Each row was made from one small tree. The marks that hang from a mark follow it in brackets, in the order of their numbers. Every link used is in the known rows. Write each row's tree.
Known rows
z360[z643]: -1.82; -1.43; 1.57; -1.36; -1.02; 0.36; -0.54; -1.43; 2.12; 0.41; 4.08; -0.45; 0.82; 0.09; -2.58; -2.13; -1.94; -2.81; 1.48; -1.99
z643[z360 z387[z254] z767[z104]]: 0.82; 2.22; 0.00; -0.05; 0.71; 2.07; -1.20; -1.50; -0.20; 1.08; -6.04; 2.99; 4.87; -1.88; 2.41; -0.18; 2.93; 1.41; -1.05; 5.17
z767[z104[z712[z254]]]: -0.07; 0.07; 1.39; -0.24; -2.44; -0.08; -1.70; 5.05; -0.79; -1.15; 3.07; 0.31; -5.50; 1.30; -0.03; -2.48; -1.56; 0.61; -0.48; -7.10
z254[z360[z643[z767]]]: -1.55; -1.24; -0.92; 1.19; 1.63; -0.30; -0.33; -0.35; 3.77; 0.32; 3.30; -4.08; -2.16; 1.39; -0.69; -0.60; -1.83; -1.93; -0.73; 2.39
z643[z387[z254[z360]] z767]: -0.49; 1.16; -1.77; 1.44; 0.19; 0.69; -0.14; -0.90; 1.34; 2.58; -4.13; 1.33; 0.98; -1.18; -0.49; 0.62; 1.05; 0.58; -0.68; 4.69
z254[z387]: -2.54; 1.68; -0.52; 2.35; -0.24; -0.25; -1.62; -0.20; -2.13; 1.51; 2.87; 0.80; 0.65; -0.94; -3.03; 0.29; -0.51; -0.29; 2.84; -4.68
z643[z360 z387 z767]: 0.05; 0.72; 1.23; -3.33; 0.54; 2.16; 1.96; -0.74; 0.75; 1.26; -2.66; 1.24; -0.17; 0.44; -2.35; 1.36; -2.33; -0.29; 1.85; 1.95
z104[z712[z254]]: -1.04; -1.49; 2.21; -1.99; -3.63; -0.58; 0.76; 4.43; -0.63; -0.32; 3.23; -0.25; -6.47; 1.55; -2.38; -1.57; -3.70; -0.40; 0.73; -7.40
z712[z104 z254[z360]]: -2.68; -1.70; -1.38; -0.99; -0.05; -2.06; 1.91; 2.61; -0.95; -0.65; 3.58; 1.82; -2.67; 1.29; -1.89; -0.14; -1.16; 1.74; -2.15; -2.18
z360[z643[z387 z767[z104]]]: 1.89; 0.03; 0.21; 0.96; -0.50; 3.49; -2.01; -1.03; 3.25; 0.36; 1.00; -0.59; -0.34; 0.96; -1.21; -1.58; -1.71; -3.57; 1.62; 1.72
z767[z643[z360 z387]]: -0.52; 0.84; 3.10; -6.37; -1.62; -0.50; 4.51; -3.07; -2.62; 0.97; -2.85; 5.21; 2.77; -1.03; -1.61; 0.92; -0.49; 1.77; 1.92; 0.25
z767[z104[z712] z643[z360]]: -0.30; 1.10; 4.69; -5.25; -2.41; -1.14; 1.59; 1.02; -3.21; -1.12; -2.59; 3.59; 0.29; -0.29; 3.73; -0.99; 0.44; 2.93; -1.41; -3.24
z767[z104 z643[z360 z387]]: 0.73; 2.26; 2.50; -4.40; -0.81; 0.07; 2.28; -1.88; -3.13; 0.08; -2.98; 5.45; 3.20; -1.17; 0.96; 0.09; 1.49; 2.63; 0.51; 0.39
z712[z104 z254[z360[z643]]]: -1.36; -3.58; -1.51; -0.64; -0.23; -2.39; 1.13; -0.89; -0.11; -1.84; 4.74; -0.54; -0.36; 1.22; 0.08; -0.47; -0.10; -0.59; -2.17; 1.45
z387[z254 z643[z360 z767[z104]]]: 1.19; 0.64; 0.18; 0.55; 4.08; 0.15; -0.65; -0.22; 1.98; -0.29; -5.31; -0.62; 6.24; -1.38; 2.68; 1.03; 3.27; 1.16; -2.44; 2.98
z643[z360 z387 z767[z104]]: 1.22; 1.98; 0.69; -1.52; 1.39; 2.41; 0.03; 0.31; 0.28; 0.25; -2.66; 1.54; 0.29; 0.22; -0.02; 0.36; -0.41; 0.40; 0.86; 2.46
z360[z643[z387]]: 0.68; -1.28; 0.43; -1.94; -2.14; 0.93; 0.27; -4.72; 0.71; 0.13; 1.90; -0.49; 1.96; -0.96; -1.69; -0.92; -0.21; -3.38; 2.32; 2.11
z712[z104 z254]: -3.30; -1.23; 1.23; -2.12; -2.02; -0.21; 1.30; 4.40; -0.09; 0.40; 3.71; 5.09; -2.84; 1.88; -5.12; -1.58; -4.13; 0.49; 0.10; -7.18
z387[z254 z643[z360]]: 0.11; -0.76; 0.47; -2.61; 2.63; -2.24; 1.64; -4.15; -0.59; -0.50; -4.72; -0.60; 8.55; -3.49; 2.34; 1.68; 4.83; 1.18; -1.85; 3.34
z767[z643[z387]]: -1.07; 1.26; 2.87; -4.11; -3.03; 0.39; 3.12; -0.05; -0.93; 2.54; -0.94; 6.07; -0.57; 0.01; -5.02; -0.22; -2.71; 0.70; 2.95; -3.99
z360[z643[z767[z104]]]: -0.82; 0.08; 1.24; 1.85; 0.41; 2.82; -2.56; 2.55; 4.64; 0.46; 3.30; -0.66; -1.68; 2.09; -2.34; -2.79; -3.44; -3.00; 0.65; -2.25
z387[z254[z360]]: -3.29; 1.00; -1.05; 0.92; 0.72; -2.71; -0.86; -1.32; -0.48; 1.91; -1.24; 1.26; 3.24; -2.94; 0.82; -1.25; 3.40; 2.37; -2.81; 1.73
z104[z712[z254[z360[z643] z387]]]: 1.44; -2.95; -2.51; 2.25; -1.82; -2.56; -0.36; -3.15; -3.19; -2.89; 4.07; -7.16; -2.39; -0.13; 4.52; 1.05; 1.86; -1.58; -0.12; 1.95

Which tree is each row?
-1.83; 2.19; 3.66; -3.72; 0.21; -0.80; 1.50; 1.36; -1.64; 0.17; -0.86; 5.28; 2.22; -0.11; 0.04; -1.19; -0.16; 2.91; -0.50; -3.55	z767[z104 z643[z360]]
0.53; -3.48; -0.32; -0.90; -2.11; -2.24; 0.85; -0.77; -0.71; -2.41; 4.19; -5.29; -4.53; 0.83; 2.72; -0.69; -0.33; -1.35; -1.31; 0.50	z104[z712[z254[z360[z643]]]]
0.27; 2.38; 1.76; -3.11; -1.27; -0.36; 1.17; -3.50; -3.65; 0.81; -6.06; 6.75; 7.37; -3.17; 2.96; -0.30; 4.72; 3.32; -0.89; 3.26	z767[z104 z643[z360 z387[z254]]]
0.87; -2.30; -1.96; -0.25; 1.58; -1.91; 2.19; -2.11; -3.72; -2.51; 1.01; -0.43; 3.87; -0.34; 0.61; 3.65; 1.83; 0.44; 0.48; -0.05	z712[z104 z254[z387[z643[z360]]]]
0.37; -0.15; -0.45; 0.68; -0.80; -1.91; -1.33; 3.48; -1.57; -1.87; 2.85; -2.25; -5.48; 0.64; 2.61; -1.31; 0.62; 1.78; -2.26; -2.82	z767[z104[z712[z254[z360]]]]
1.20; 0.06; -3.94; 4.67; 4.83; -1.96; 0.13; -1.39; 0.57; -0.58; 0.56; -6.45; 0.06; -0.20; 0.61; 4.45; 1.84; -0.23; 0.51; 2.65	z254[z360 z387[z643[z767]]]
0.65; 0.41; -1.14; 3.61; 2.68; 0.72; -0.37; 0.57; 1.45; 0.53; 0.50; -2.78; 0.05; 0.62; -3.20; 2.84; -1.48; -1.56; 2.85; -3.00	z254[z387[z643[z767]]]
1.07; 0.37; -2.46; 3.38; -0.46; -2.38; -2.63; 1.48; -3.76; -2.22; 2.98; -3.75; -3.52; -0.27; 4.40; 0.03; 2.65; 1.61; -1.32; -1.43	z767[z104[z712[z254[z360 z387]]]]
2.04; 1.01; -4.33; 6.03; 5.48; -1.67; -1.82; -0.78; 0.24; -1.30; 0.43; -6.39; 0.31; -0.47; 2.47; 3.59; 3.29; 0.42; -0.40; 2.93	z254[z360 z387[z643[z767[z104]]]]
1.48; 0.31; 1.02; -0.90; 4.82; 0.58; 0.71; 1.84; 2.71; -1.33; -1.56; -2.24; 1.17; 0.98; 0.21; 1.67; -0.39; 0.08; -0.55; -0.12	z387[z643[z360 z767[z104]]]
-1.22; 0.26; -1.78; 3.83; 1.62; -0.46; -3.17; -1.30; 2.38; 0.55; -0.83; -1.28; 3.37; -1.21; 3.21; -2.11; 3.31; -0.07; -3.51; 5.32	z387[z254[z360[z643[z767[z104]]]]]
0.49; 2.43; -2.36; 3.26; 1.09; 0.82; -2.20; -0.10; 1.01; 1.80; -4.11; 1.40; 1.60; -1.62; 1.58; -0.34; 2.98; 1.34; -2.03; 5.15	z643[z387[z254[z360]] z767[z104]]
0.84; -1.03; 0.67; -0.48; -1.24; 3.01; -0.04; -1.92; 3.67; 1.02; 0.96; -0.74; -0.88; 1.24; -3.29; -0.76; -3.33; -4.27; 2.78; 1.42	z360[z643[z387 z767]]
2.36; -1.91; -0.55; 2.47; -0.77; 0.35; 0.34; 2.80; -0.05; -1.32; 1.48; -4.53; -5.06; 2.20; -0.75; 2.28; -2.68; -1.70; 2.16; -4.86	z104[z712[z254[z387[z643[z767]]]]]
-0.29; -0.85; -0.01; 0.97; -3.37; -0.91; -0.40; 1.81; -3.14; -0.65; 3.31; -1.87; -4.35; 0.47; -0.37; 0.10; -1.66; -0.52; 1.92; -5.91	z104[z712[z254[z387]]]
0.65; 0.33; -4.02; 6.61; 2.99; -0.57; -3.53; -2.66; 0.29; -0.97; 3.13; -5.56; 0.80; -0.03; 3.41; 0.76; 2.46; -1.59; -0.36; 4.66	z254[z360[z643[z767[z104]]] z387]
0.56; -3.58; -2.65; -1.27; -1.27; -2.10; 1.83; -3.56; -1.25; -1.99; 2.90; -0.52; 0.42; 0.59; 0.93; 0.53; 1.19; -0.94; -1.43; 4.59	z712[z104 z254[z360[z643[z387]]]]
0.48; -0.91; 1.43; -2.55; 3.96; 0.17; 2.42; 1.00; 3.06; -0.49; -1.36; -2.74; 0.62; 0.97; -1.91; 2.41; -1.94; -0.75; 0.53; -0.36	z387[z643[z360 z767]]
-0.46; -2.71; -4.02; 2.93; 0.13; -2.76; -0.09; -3.60; -3.07; -2.35; 4.74; -2.24; 2.03; 0.09; 2.06; 1.31; 2.12; -0.71; -0.77; 3.05	z712[z104 z254[z360[z643] z387]]
-0.26; 0.80; 2.74; -2.31; 0.18; 1.16; -0.85; 3.76; 0.49; -0.85; -1.49; 0.16; -2.46; 0.91; 2.26; -0.80; -2.00; 0.84; -0.95; -1.87	z643[z360 z767[z104[z712]]]
0.25; 0.06; 1.83; -1.28; 0.25; 1.49; -0.29; 5.15; 0.52; -1.49; 0.36; -1.05; -4.56; 2.48; 1.24; -0.96; -2.93; 0.75; -0.79; -2.89	z643[z360 z767[z104[z712[z254]]]]
-1.09; -0.08; -3.85; 4.38; 1.11; -2.44; 0.11; 0.37; -2.43; -0.40; 5.03; -3.42; -2.63; 0.49; -1.23; 1.41; 1.02; 1.02; 0.79; -1.15	z712[z254[z360 z387]]
0.88; -1.11; -1.85; 0.37; 0.83; 0.19; 0.47; -3.25; 2.38; 0.06; 1.10; -3.90; -0.86; 0.39; 0.15; 0.57; -0.31; -2.33; 0.02; 6.34	z254[z360[z643[z387 z767]]]
0.53; 2.45; 0.43; 1.07; -0.06; 3.45; -1.47; 3.49; 2.31; 1.89; -0.41; 2.79; -3.14; 1.32; -3.58; -1.00; -3.02; -0.63; 1.87; -2.30	z643[z387 z767[z104]]
-0.77; 1.40; 2.93; 0.26; -1.12; 2.14; -2.36; 6.64; 2.53; 0.86; 0.35; 1.21; -6.00; 2.03; -1.35; -2.25; -4.42; -0.29; 0.09; -6.59	z643[z767[z104[z712]]]
0.40; -0.74; 0.13; 0.82; -1.68; 2.72; -1.12; -3.44; 3.05; 1.95; -2.05; 0.76; 3.08; -0.47; -1.38; -1.16; -0.36; -3.44; 1.20; 3.90	z360[z643[z387[z254] z767]]
-0.38; 0.93; 0.52; -1.84; 0.12; 1.72; 0.93; -2.58; 0.09; 2.08; -5.96; 2.83; 4.49; -1.76; 0.04; 0.59; 1.00; 0.56; 0.01; 4.95	z643[z360 z387[z254] z767]
1.26; 0.19; -0.74; 2.42; -0.89; 2.95; -2.98; -2.67; 2.61; 1.02; -2.14; 0.81; 3.76; -0.87; 0.74; -2.01; 1.31; -2.79; 0.01; 4.39	z360[z643[z387[z254] z767[z104]]]
0.16; -0.54; 0.73; -1.08; 3.36; 0.23; 1.39; -1.16; 2.24; 0.48; -5.30; -0.92; 5.94; -1.17; 0.61; 1.76; 1.73; 0.46; -1.33; 2.80	z387[z254 z643[z360 z767]]
-0.30; 0.48; 1.73; 1.24; -1.37; 2.33; -1.75; 8.30; 2.64; 0.29; 2.47; 0.28; -8.11; 3.45; -2.67; -2.18; -5.37; -0.39; 0.03; -7.84	z643[z767[z104[z712[z254]]]]
1.47; -1.34; -2.30; 1.54; 2.57; -1.54; 1.70; -1.94; -2.48; -2.13; 2.51; -4.26; 1.80; 0.01; -0.66; 3.43; 1.42; 0.01; 1.91; -1.10	z712[z254[z387[z643[z360]]]]
1.62; 1.42; 3.44; -3.85; -4.52; 0.13; 0.85; 0.43; -2.80; 0.15; -2.85; 4.95; -1.51; -0.74; 1.54; -0.87; -0.12; 1.39; 0.71; -3.24	z767[z104[z712] z643[z387]]
0.08; 2.56; -0.26; 0.08; -1.14; -1.39; 0.38; -2.31; -2.53; 1.47; -4.49; 5.18; 4.46; -2.82; 2.38; -0.66; 4.85; 3.46; -1.92; 2.93	z767[z104 z643[z387[z254[z360]]]]
0.10; 2.48; -0.10; 2.44; -0.63; 2.72; -2.74; 1.62; 1.72; 2.87; -4.17; 4.45; 1.21; -0.81; -1.39; -1.62; 0.43; 0.21; 0.04; 0.54	z643[z387[z254] z767[z104]]
-0.50; -1.92; -0.14; -1.29; -1.77; -2.55; 1.25; 2.51; -1.40; -1.28; 3.13; -2.99; -6.50; 1.00; 0.78; -0.26; -1.23; 0.88; -1.24; -2.98	z104[z712[z254[z360]]]
-1.58; 1.57; 2.27; -2.76; -3.50; 0.17; 2.15; -1.97; -1.59; 3.20; -4.26; 7.53; 3.64; -2.00; -3.11; -0.72; 0.56; 1.56; 1.29; -1.46	z767[z643[z387[z254]]]
